What can hang from each mark:
J_626: J_70 J_401 J_952
J_278: J_401 J_717
J_970: J_70
J_70: J_278 J_777 J_970
J_777: J_70
J_952: J_278 J_626
J_717: J_278 J_626 J_777 J_970

Each row was made from one small tree. Brackets hold a mark, then the marks that hang from it, in the order of their numbers. Every link used is in the known rows. Write each row's tree.
Known rows:
(J_970 (J_70 (J_278 J_401) J_777)): [-1.77 -1.04  1.12  0.68  0.59  0.95  2.96  2.54  1.81  0.35 -0.54 -2.52
 -1.06  1.42 -4.55 -0.42 -2.64  2.54  1.29  0.62 -2.10  3.58]
(J_952 (J_626 (J_70 J_777))): [-1.52 -1.48 -1.30  1.95 -1.75  0.20  0.56  2.70 -2.33 -0.87 -0.06  0.62
 -1.21 -0.64  1.29  0.30  0.14  1.55  1.99 -1.94 -2.59  1.83]
(J_970 (J_70 J_278 J_777)): [-2.09 -0.60  1.08 -0.95  0.52  2.00  1.92  2.82  1.80  0.54 -0.40 -2.36
 -1.35  2.33 -4.88 -0.03 -3.01  3.22  0.42  0.02 -1.84  3.60]
(J_970 (J_70 (J_278 J_401 (J_717 (J_626 J_952))) J_777)): [-1.16 -2.64  1.78  0.21  0.27  0.86  2.75  1.54  1.69  0.89 -1.10 -3.69
 -1.58  0.23 -4.92 -1.00 -1.64  2.42  2.28 -0.10 -1.47  2.87]
(J_278 (J_717 J_626 J_777 J_970)): [ 3.09 -2.55  2.08  0.44  0.44  0.61  0.16 -3.99 -0.79 -1.37  0.18 -3.61
 -0.67 -2.78 -3.05 -0.73 -1.09 -1.42  3.02 -1.17  0.31 -3.32]
(J_777 (J_70 (J_278 J_401 (J_717 J_626 J_970)))): [ 0.29 -2.80  1.10  0.00  0.11 -0.28  2.23  1.65  0.16 -0.34  1.06 -1.07
 -3.05  2.13 -2.41 -0.83 -2.02  0.16  3.57  0.50 -1.96  0.55]
(J_626 (J_70 J_777 J_970) J_401 (J_952 (J_278 J_717))): [-0.23 -4.33  1.51  1.01  1.89  2.02  1.97 -1.02 -3.22  0.78  0.37 -4.79
 -3.17  1.13  1.40  1.45  0.98  2.68 -1.96 -2.19 -2.48  2.43]
(J_626 (J_70 J_278) J_401 J_952): [-2.27 -2.96 -0.31  0.16  1.12  1.55  1.65  1.52 -1.34 -0.24  0.75 -0.33
 -2.50  0.36 -1.09  1.24  2.28  4.33 -2.31 -1.08 -1.65  3.23]
(J_777 (J_70 (J_278 J_717))): [-0.58 -1.95  0.69 -1.45 -0.27  1.00  0.95  2.20  1.00 -0.08  0.75  0.44
 -3.17  3.71 -2.35 -1.01 -1.66  0.77  1.40 -0.28 -1.22  1.80]
(J_70 (J_278 J_401 J_717)): [-0.68 -2.87 -0.19 -0.96  0.19 -1.06  1.97 -0.40  2.65 -0.59 -0.70 -0.17
 -1.52 -0.48 -1.64 -2.56 -0.83 -0.07  1.82  0.62 -0.27  1.14]
(J_717 J_278 (J_626 J_952) J_777): [ 1.32 -2.06  3.43  1.46  0.12  1.04  0.09 -5.68 -0.41 -2.53  2.22 -1.66
 -1.54 -2.58 -4.44  0.77  0.45  0.91 -1.31 -0.59 -0.19 -1.52]
(J_952 J_278 (J_626 (J_70 J_970))): [-0.26 -2.98 -0.46  1.41 -1.92 -0.62  0.69  0.73 -3.09  0.80  1.52 -0.51
 -2.23 -0.08  4.06  0.80 -1.06  0.11  2.27 -1.08 -3.56  0.85]
(J_777 (J_70 (J_278 J_717) J_970)): [ 0.06 -2.39  0.95 -1.67  0.11  1.86  0.51  2.41 -0.63  1.22  1.72 -0.90
 -2.85  4.92 -0.95 -0.20 -2.97  0.42  1.80  0.91 -1.68  1.06]
(J_777 (J_70 (J_278 J_401) J_970)): [-0.07 -2.06  0.80  0.04  0.47  0.88  1.58  2.88 -1.18  1.14  2.38 -0.76
 -2.45  4.50 -0.20  0.46 -2.96  0.35  1.92  2.05 -2.71  1.38]
(J_70 (J_278 J_401 (J_717 J_970)) J_777): [-0.84 -3.05  0.56 -2.07  2.02  0.04  2.91 -0.33  2.27 -1.85 -1.22 -3.06
 -2.66  0.54 -3.01 -2.17 -3.39  0.71  2.13 -0.90 -1.62  1.74]
(J_777 J_70): [ 0.21 -0.41  0.80  0.79 -0.34  0.65  0.71  2.22 -0.83  0.15  1.13  0.37
 -1.85  3.15 -0.90  0.38 -0.66  0.12  0.95  0.00 -1.28  1.00]
(J_777 (J_70 J_278)): [-0.99 -1.19  0.51 -1.35  0.00  1.08  1.03  2.99  0.45 -0.06  1.56  0.72
 -3.00  4.22 -2.03  0.02 -2.06  1.38  0.64  0.25 -1.98  2.16]
(J_952 (J_278 (J_717 (J_626 J_70 J_401) J_970))): [ 1.38 -3.18  1.58  0.16  0.53 -1.18  1.93 -3.28 -0.53 -0.27  0.28 -3.80
 -2.34 -1.46  0.16 -0.23 -0.96 -0.26  1.84 -1.28 -1.52 -1.30]
(J_777 (J_70 (J_278 J_401 (J_717 (J_626 J_952) J_970)))): [ 0.37 -3.30  1.24 -0.49  0.10  0.01  1.94  1.61 -0.11  0.06  0.99 -1.03
 -3.25  1.92 -2.30 -0.73 -1.41  0.20  3.42  0.14 -1.69  0.66]
(J_717 J_278 (J_626 J_401) J_970): [ 0.60 -1.10  1.69  0.64  2.33 -0.75  2.58 -3.63 -0.08 -3.01  1.66 -2.59
 -1.20 -2.33 -3.89  1.39 -1.59  1.72  2.40  0.87 -0.42 -3.74]
(J_952 (J_278 J_401 J_717) J_626): [ 1.18 -3.86 -0.30  1.58 -1.51 -3.26  2.10 -1.51  0.87 -0.28 -0.85  0.02
 -2.19 -2.74  2.76 -2.24  0.33 -2.13  4.43 -1.35 -0.88 -0.14]

Which tree is each row?
[ 1.28 -3.98  0.41  1.52 -0.85 -2.43  2.87 -0.87  0.51 -0.47 -1.09 -1.76
 -2.35 -2.43  0.86 -1.84 -1.37 -1.85  5.86 -1.62 -1.57 -0.25] | (J_952 (J_278 J_401 (J_717 (J_970 (J_70 J_777)))) J_626)
[-1.97 -3.40  0.02  1.13 -1.11  0.45  1.03  1.46 -2.34  0.52  0.52 -0.28
 -1.87 -0.55 -0.08  0.22  1.83  1.62 -0.05 -0.67 -2.41  3.00] | (J_626 (J_70 (J_278 J_401)) J_952)
[-0.33 -1.61  0.75 -1.59  0.40  1.95  0.50  3.15 -1.17  1.29  2.53 -0.57
 -2.68  5.39 -0.61  0.82 -3.36  1.02  1.05  1.39 -2.48  1.41] | (J_777 (J_70 J_278 J_970))
[-0.62 -3.33 -0.33  3.52 -1.47 -2.26  2.91  0.33 -1.85 -0.81  0.26 -0.94
 -2.65 -1.57  3.11 -0.28 -0.35  0.05  2.68 -1.67 -4.20  2.16] | (J_952 (J_278 J_401) (J_626 (J_70 J_777)))
[ 2.75 -2.20  2.57  0.40  3.11  1.83  2.17 -1.59 -1.80 -2.56  3.66 -3.80
 -2.88  0.41 -5.11  2.34 -3.62  2.19  1.69  0.19 -2.85 -2.01] | (J_717 (J_626 J_401) (J_777 (J_70 J_278)) J_970)
[ 1.13 -2.48  1.61 -1.00  0.03 -0.68  0.10 -1.69 -1.64  1.41  1.06 -3.03
 -1.57 -1.61  0.56  1.18  0.52  1.15  0.58 -0.76 -1.24 -0.92] | (J_717 (J_626 (J_952 J_278)))
[ 1.91 -2.66  3.90  2.30  1.74  2.15  1.38 -4.14 -1.46 -2.16  3.72 -2.45
 -2.87  0.44 -4.46  2.06 -0.32  2.21 -1.36  0.42 -1.10 -1.18] | (J_717 J_278 (J_626 J_401 J_952) (J_777 (J_70 J_970)))
[ 2.28 -2.17  1.83  1.11 -0.27  1.71 -0.22 -2.10 -0.21 -0.50  0.23 -1.49
 -1.26  0.75 -1.90 -1.27 -0.51 -1.73  1.03 -0.82  0.47 -0.66] | (J_278 (J_717 (J_777 (J_70 J_970))))
[-1.88 -3.76 -0.17  0.04  0.81  1.48  1.64  0.69 -0.82 -0.30 -0.04 -0.67
 -2.68 -0.17 -1.41  0.22  2.71  3.72 -1.59 -1.56 -0.89  2.87] | (J_626 (J_70 (J_278 J_717)) J_401 J_952)
[-1.68 -4.23  0.49 -0.69  2.14  3.08  1.70  1.06 -2.30  0.38  0.45 -3.54
 -3.04  1.90 -0.67  1.10  0.34  4.34 -1.86 -1.50 -2.27  3.32] | (J_626 (J_70 (J_278 J_717) J_777 J_970) J_401 J_952)
[ 1.61 -2.63  1.26  3.17  0.33 -1.44  3.09 -1.26  0.67 -0.56 -2.05 -3.28
  0.01 -2.62 -2.50 -2.21 -0.51 -2.38  5.56  0.11  0.23 -1.17] | (J_278 J_401 (J_717 (J_970 (J_70 J_777))))
[-1.34 -1.02  0.68  1.15 -0.33  0.26  2.40  2.35  1.68  1.01 -0.07 -0.93
 -0.33  0.49 -3.86 -0.47 -1.52  1.60  2.05  1.70 -1.26  2.44] | (J_970 (J_70 (J_278 J_401)))
[-0.91 -2.40  0.53 -1.87  2.51  1.30  2.07  1.15 -0.32  0.46  1.13 -3.83
 -1.90  3.26 -0.05  0.17 -4.86  1.62  0.36  1.48 -3.27  2.22] | (J_70 (J_278 J_401) J_777 J_970)
[-0.10 -0.71  1.85  3.45  0.31 -1.01  3.30 -1.78  0.87 -2.08  0.18 -1.11
  0.01 -1.92 -4.91 -0.39 -1.80 -1.26  4.56  1.78 -0.11 -1.77] | (J_717 (J_278 J_401) (J_970 J_70))
[ 2.36 -4.34  0.82  2.46 -1.21 -1.77  1.87 -1.93 -0.33 -0.39  0.55 -0.72
 -2.77 -1.33  2.14 -1.60 -0.81 -2.47  4.15 -1.04 -1.72 -0.25] | (J_952 (J_278 J_401 (J_717 (J_777 (J_70 J_970)))) J_626)
[-1.97 -1.96 -2.05  1.12 -0.52  0.01  1.56  2.94 -0.88 -1.21  0.65  1.82
 -1.75 -0.55  0.48  0.44  0.48  3.24  1.31 -0.78 -2.08  1.99] | (J_952 (J_626 (J_70 J_278) J_401))
[ 1.25 -2.24  0.76  0.33  0.52 -0.66  1.04 -2.13  0.73 -0.18 -0.87 -2.46
 -0.68 -2.07 -1.21 -1.04  1.07  0.68  1.59 -0.61  0.98 -1.52] | (J_278 (J_717 (J_626 J_401)))
[ 2.20 -3.27  2.25  0.84  0.76 -0.38  1.78 -4.54 -0.66 -1.06  0.84 -4.08
 -2.48 -1.67 -0.88 -0.13 -1.20 -0.51  1.06 -1.55 -1.68 -1.35] | (J_952 (J_278 (J_717 (J_626 J_70 J_401) J_777 J_970)))
[-0.60 -2.29  0.70  0.77 -0.50  0.54  0.65  0.58 -3.58  1.24  2.33 -3.40
 -0.98 -0.07  0.26  1.80 -1.48  2.63  1.07  1.04 -3.63 -0.06] | (J_717 (J_626 (J_70 J_278 J_970)))
[ 0.64 -2.76 -0.54  1.75 -1.10 -3.09  2.09 -0.43  0.04 -0.23  0.25  0.52
 -1.91 -2.03  3.27 -0.81 -0.30 -1.25  3.34 -0.62 -1.97  0.34] | (J_952 (J_278 J_401) J_626)
[ 0.26 -2.14 -0.78 -0.13  0.42 -1.55  1.74 -0.19  0.70 -0.67  0.51  0.63
 -2.56 -0.74  2.31  0.17 -0.25  1.14  1.10 -1.30 -1.29  0.51] | (J_952 J_278 (J_626 J_401))
[-0.22 -0.99  1.05 -0.38  1.44  0.90  2.38  1.49  0.12 -0.44  0.00 -3.04
 -0.85  0.45 -4.11  0.33 -3.78  0.74  3.66  0.41 -1.76  0.24] | (J_717 (J_970 (J_70 (J_278 J_401) J_777)))
[ 0.67 -2.89  2.18 -0.98  1.38  0.65  2.04  0.76 -1.76  0.82  0.79 -5.41
 -1.50 -1.34 -4.18  1.56 -2.78  2.13  4.47  0.04 -2.40 -0.85] | (J_717 (J_626 J_952) (J_970 (J_70 (J_278 J_401) J_777)))
[-1.65 -3.27  0.43  1.66 -0.01  1.32  2.02  1.03 -2.49  0.10  0.48 -3.51
 -1.75  1.50  0.06 -0.20 -2.04  1.45  0.78  0.01 -3.85  2.69] | (J_626 (J_70 (J_278 J_401 J_717) J_777 J_970))
[ 0.76 -3.19  1.97  1.80  1.22  2.00  1.15 -2.22 -2.64 -1.30  2.67 -3.12
 -2.20 -1.74 -3.09  2.12  0.77  3.86 -2.13 -0.84 -2.65  0.83] | (J_717 (J_626 (J_70 J_278) J_401 J_952) J_777)
[ 1.81 -3.45  2.21  0.98  2.28  2.21  1.44 -2.50 -3.74 -2.00  3.04 -4.39
 -2.25 -2.25 -4.04  2.75 -1.20  2.81  0.59 -0.87 -3.00 -1.43] | (J_717 (J_626 (J_70 J_278) J_401 J_952) J_777 J_970)
[-1.57 -2.25  0.41  1.85  1.62  1.85  1.87  0.88 -2.50 -0.70 -0.18 -2.27
 -2.11  0.16 -0.61  1.69  2.61  4.03 -2.71 -2.35 -1.83  3.26] | (J_626 (J_70 J_777) J_401 J_952)
[ 0.88 -3.05  1.46  0.59  0.04 -1.25  1.79 -3.17  0.02  0.07  0.08 -3.17
 -2.36 -1.18  0.61 -0.56  0.03  0.25  0.51 -1.25 -1.37 -0.19] | (J_952 (J_278 (J_717 (J_626 J_70 J_401))))
